Known rows, with every step that occurs
patol/lopak: [  4.2  -6.4   1.6   0.2  -7.7  -9.5  -7.6  33.0  17.0   0.4 -17.8  32.2
   3.5  31.0 -21.6  -1.2 -17.3 -17.7  -5.5  13.9   4.8]
vomid/patol/lopak: [ -8.0  15.5 -11.1   0.0  -0.2 -21.7  -9.3  48.7  20.7  21.8 -20.3  23.7
  -0.4  10.6  -8.3   2.1 -13.4 -10.5   7.4  -9.5  52.3]
patol/lopak/naduf: [-12.4  18.4  21.7 -11.6  -8.6 -18.4 -22.1  26.9  -9.8  -7.2 -40.4  18.5
  -0.4  11.8 -26.9 -12.2 -18.9 -24.5  -8.1  -7.1   0.0]
naduf/vomid/patol: [-33.7  23.2 -10.6  -9.1  17.7  17.3 -52.8   6.1 -22.4  30.1  13.2 -26.1
  16.5 -13.7  -1.5  14.9  -1.6  36.8   5.9 -18.4  27.3]
naduf/lopak/bodu/vomid: [-36.6  35.4 -16.8  18.9  12.2  46.6 -29.3  24.7   5.3   2.7  28.4  28.0
 -13.1  13.6 -12.6  24.3  -9.9   7.7   5.5   1.0 -40.2]
nupa/vomid: [-25.9 -11.4  -4.5   7.4  -1.1  15.8  -7.0  27.4  -3.9  12.9   9.2 -24.3
 -26.8  25.1 -10.8  15.5  -1.1  15.3  12.0  -0.7 -36.9]
nupa/lopak: [-15.9 -10.0   1.1   9.2 -18.7  11.7  -9.1   1.1  11.1   3.9  -4.2  -1.1
   4.5  41.1  -6.0  10.4 -32.3  -4.7   1.6   8.1 -21.7]
bodu/vomid: [ -6.1   6.1  -1.4   3.9  18.5  26.7 -15.9 -23.0 -18.3   4.2  18.4  -3.8
 -27.4  26.3  -9.3  12.2  -7.0   3.9   1.6 -13.5 -29.8]
patol/lopak/naduf/vomid/futuf: [  0.8  14.4  11.6 -46.3  22.6   4.0 -78.5  15.0 -29.9 -11.1 -37.6   6.6
  62.3  35.2 -46.5  29.7 -43.1   9.5 -14.2  -3.5 -27.7]
vomid/patol: [-15.9  20.4 -14.0  -1.0   4.6  -8.7  -4.2  16.0   4.3  19.5  -2.7 -15.2
  -2.8 -20.0  12.8   4.3   2.0   8.6  10.2 -22.9  48.4]
naduf/vomid: [-20.2   3.2   4.0  -9.7   9.8  25.8 -46.3  -4.0 -28.6   8.5  19.1 -15.5
  20.7   5.7 -15.6  11.1  -5.4  27.0 -10.9   2.2 -21.7]
futuf/lopak/bodu: [-40.5  34.6  17.9  35.3  -3.8  -9.1   4.9  12.1  27.2   9.6 -24.8  38.7
  -4.8 -28.4  11.9  -6.1 -27.1   4.7  35.9 -16.7  22.4]
naduf/vomid/futuf/lopak: [ -4.9 -10.9   7.9  -9.3  26.4 -10.6 -59.9 -20.9  -9.3  11.1 -19.0  10.2
  63.9  21.8 -18.0  13.8 -60.3  38.2   6.2 -11.0 -19.4]
bodu/vomid/patol: [-17.2  26.9 -15.5   2.1  22.8  13.3 -22.4  -7.4 -14.5  27.4  13.8 -15.9
 -29.2   5.6   2.2  16.2  -5.5  14.2  18.1 -36.7  18.8]
lopak/patol: [ -9.4  24.4  -2.4  18.5  -4.1   7.6  13.5  -4.8 -14.8   6.8   8.8 -15.9
  -4.8 -35.2  11.8 -14.6  13.2  11.8 -28.4 -19.7  21.7]
nupa/lopak/naduf: [-35.8  14.2  22.5   0.1 -19.6   7.3 -25.2  -6.9 -16.7  -1.3 -27.8 -13.7
   1.3  20.1  -6.4   3.7 -30.8 -10.4  -3.4 -16.8 -25.3]
naduf/vomid/nupa/lopak: [-21.4 -32.4  -0.3 -12.9 -15.0  40.0 -64.4  -3.9  -4.7  13.2  45.2   1.7
  39.2  37.1 -11.7  24.7 -41.4  38.0   2.8  -4.3 -35.8]
lopak/naduf/vomid: [-38.4  26.6  21.7 -21.1   8.7  18.8 -65.0 -16.4 -54.3   2.3  -3.1 -31.2
  19.1  -9.9 -14.4   0.0  -3.2  20.6  -9.6 -21.9 -28.7]
vomid/bodu: [ 10.5   3.1 -16.9 -11.7   5.4 -17.6  13.6   6.7  19.4  12.3   1.2   4.9
  22.1 -10.4   7.2   1.5  16.7  -2.4  -1.5  17.1  -3.6]
patol/lopak/naduf/vomid/bodu: [-21.6  26.1   7.8 -32.3  12.5 -10.7 -57.1  21.5 -17.7  16.1 -21.8   4.6
  44.0   8.4 -33.9   4.4  -5.8   2.2 -14.3  11.6 -25.5]
patol/lopak/bodu/vomid/nupa: [ -6.1  12.1  -0.2  -6.1   1.3  30.1 -19.0  35.7  26.1   2.3  27.2  58.6
 -17.3  17.0 -18.1  31.3 -20.3  -1.4  31.7 -13.7  -4.6]

Rows
[-31.1  13.5   1.9  13.2  12.1   0.5  -9.4  32.1  31.7  11.3 -32.6  16.9
   8.0  13.0  -8.4  39.2 -47.6  23.2  45.1 -12.7 -16.5]
nupa/vomid/futuf/lopak/bodu
[  5.3  19.5   0.1  19.9  27.9  -1.9 -20.2 -44.7 -13.6  14.2 -10.2   3.0
  12.7   7.5  -3.9  -2.5 -50.3  25.8  -7.9 -45.6  -6.6]
bodu/vomid/futuf/lopak/patol
[ -3.3 -30.5  -5.2  -0.4 -10.4  38.5 -31.7 -20.2   4.7  10.4  45.8  14.7
  -5.9  57.5  -8.4  26.2 -42.9  13.5  18.0 -19.0 -45.8]
bodu/vomid/nupa/lopak
[-59.0  65.8   1.2  36.7  15.2   2.4 -14.8   6.1  10.6  36.4 -10.8  22.7
 -34.5 -18.4  14.8   8.3 -32.2  19.2  50.6 -53.2  40.2]
futuf/lopak/bodu/vomid/patol
[ -1.5  15.9  24.6  -8.9  13.7 -37.8 -30.4 -23.5  -8.3  -4.4 -54.9  12.3
  40.9   0.7  -6.0  -8.7 -53.3   8.3  12.2 -33.7  -1.7]
vomid/futuf/lopak/naduf
[  0.4 -36.5  -3.9  -4.3 -25.4  11.1 -15.3   1.2  23.3   3.5  28.0  19.9
  19.5  27.5   1.6  12.6 -34.4   8.9  12.1  -3.6 -14.9]
vomid/nupa/lopak
[-56.5  55.1  -9.8  21.2  -0.3  46.5 -20.9  15.1  14.0  27.9   3.5  -0.9
 -36.9  16.5   5.1  48.2 -33.9   7.2  39.0 -31.0  10.4]
nupa/lopak/bodu/vomid/patol
[-33.8  52.4  -8.5   5.4  -2.7  -2.4   1.6  71.0  34.4  17.4 -26.1  35.3
 -10.1 -16.1  -0.9  19.0  -7.0  -8.1  28.0 -10.9  65.3]
vomid/patol/lopak/bodu
[-44.7  33.3   3.2  20.0  -3.2  56.1 -18.9   0.3   9.5   7.1   6.6  13.8
 -31.9  34.8 -11.2  42.5 -34.8  -6.1  24.3  -6.0 -37.1]
nupa/lopak/bodu/vomid
[-27.4  25.9   8.2  -1.3  25.8   8.1 -54.0   1.9   6.4   5.2 -25.1  25.9
  54.4  -6.4 -12.5  32.3 -51.1  38.6  29.1 -11.8  -2.7]
naduf/vomid/futuf/lopak/bodu
[-45.3  28.3  19.6  -6.1  14.8 -28.3 -55.4 -19.8 -26.7  27.8 -23.9  -4.7
  43.7 -21.5  -6.2 -23.3 -20.3  24.8   2.5 -20.2 -22.4]
futuf/lopak/naduf/vomid/bodu
[-26.6  47.0   0.6  11.4  15.1  40.7 -12.0   1.7  -1.5   1.6  12.1  10.2
 -38.5  -2.8  -5.3  32.5   0.5   3.3  26.3 -14.9 -16.2]
lopak/bodu/vomid
[-54.5  54.5  -6.0  -3.2   9.7  19.4 -46.4  65.1   7.0  27.1  -9.0  22.7
  11.3 -12.1 -16.2  36.3 -12.6  16.4  20.3  -9.2  41.8]
naduf/vomid/patol/lopak/bodu
[-12.6  -5.6  -7.0  15.1 -11.2  41.6 -20.6 -27.5 -10.1  18.5  52.2  -2.7
 -11.9  16.8   3.1   9.1 -31.4  25.7 -11.8 -39.3 -22.0]
bodu/vomid/nupa/lopak/patol
[-53.0  27.6   4.0  -4.6  -5.5 -10.5 -32.2  67.8 -11.2  28.0 -32.2 -20.0
 -26.0  18.9 -21.4   7.4 -18.2  -1.4  18.0 -34.4  13.6]
nupa/vomid/patol/lopak/naduf
[ -5.0  17.4   9.0 -45.0  26.2  15.1 -73.3 -16.6 -46.7 -11.1 -21.2 -28.7
  57.7   7.0 -23.8  29.6 -27.1  26.0  -9.5 -18.5 -29.6]
lopak/naduf/vomid/futuf
[ -8.9 -19.2  -1.8   8.2  12.1 -16.2 -18.0  12.7  17.1  13.5 -27.8   0.3
  18.8  42.4 -14.3  19.8 -53.7  25.5  29.4 -13.8 -31.3]
nupa/vomid/futuf/lopak
[-29.7  40.3   5.9 -11.6  -4.5 -25.7 -26.1  38.6  -7.8  15.4 -40.0   4.3
  -0.7  -5.4 -11.3  -6.0 -15.1 -10.1   6.5 -31.8  47.9]
vomid/patol/lopak/naduf
[ 31.5  -4.7 -13.3 -22.3  35.9  18.7 -27.7 -27.0  -9.9  -7.9   2.8  -1.8
  11.6  47.9 -16.4  40.5 -30.7  12.9   3.4 -10.4 -31.8]
bodu/vomid/futuf
[-44.3  20.8   6.1 -20.6   0.2  15.0 -60.7 -11.0 -25.1  18.3  -6.7 -22.8
  45.2  16.1 -17.8  15.2 -21.6  13.0 -11.5   2.3 -50.6]
nupa/lopak/naduf/vomid/bodu
[  6.8  33.3 -11.7 -13.6  31.5  38.6 -20.1   1.1   5.1 -11.4  -3.5  16.9
  -0.6  14.5  -9.3  61.7 -25.4   5.6  24.4 -11.6 -18.7]
lopak/bodu/vomid/futuf
[-16.5  -9.6 -20.7  -5.2   4.3   1.2   8.3  28.5  15.8  26.7   9.8 -20.0
  -2.5  12.3  -7.7  18.8  15.0  12.1  14.6  16.5 -36.2]
nupa/vomid/bodu
[-54.9  49.6   7.4 -21.5  14.8   6.1 -66.9   4.6 -52.3  21.2  -3.2 -43.4
  15.8 -29.4  -2.2   5.4  -2.6  28.5   4.1 -45.4  21.2]
lopak/naduf/vomid/patol
[-28.6  16.2  10.8  22.2   3.6  13.3 -19.2 -11.2  18.4  17.1  19.9  49.5
 -16.9 -10.2   9.4   6.5 -37.9  21.2  51.4 -42.4  -0.4]
futuf/lopak/bodu/vomid/nupa
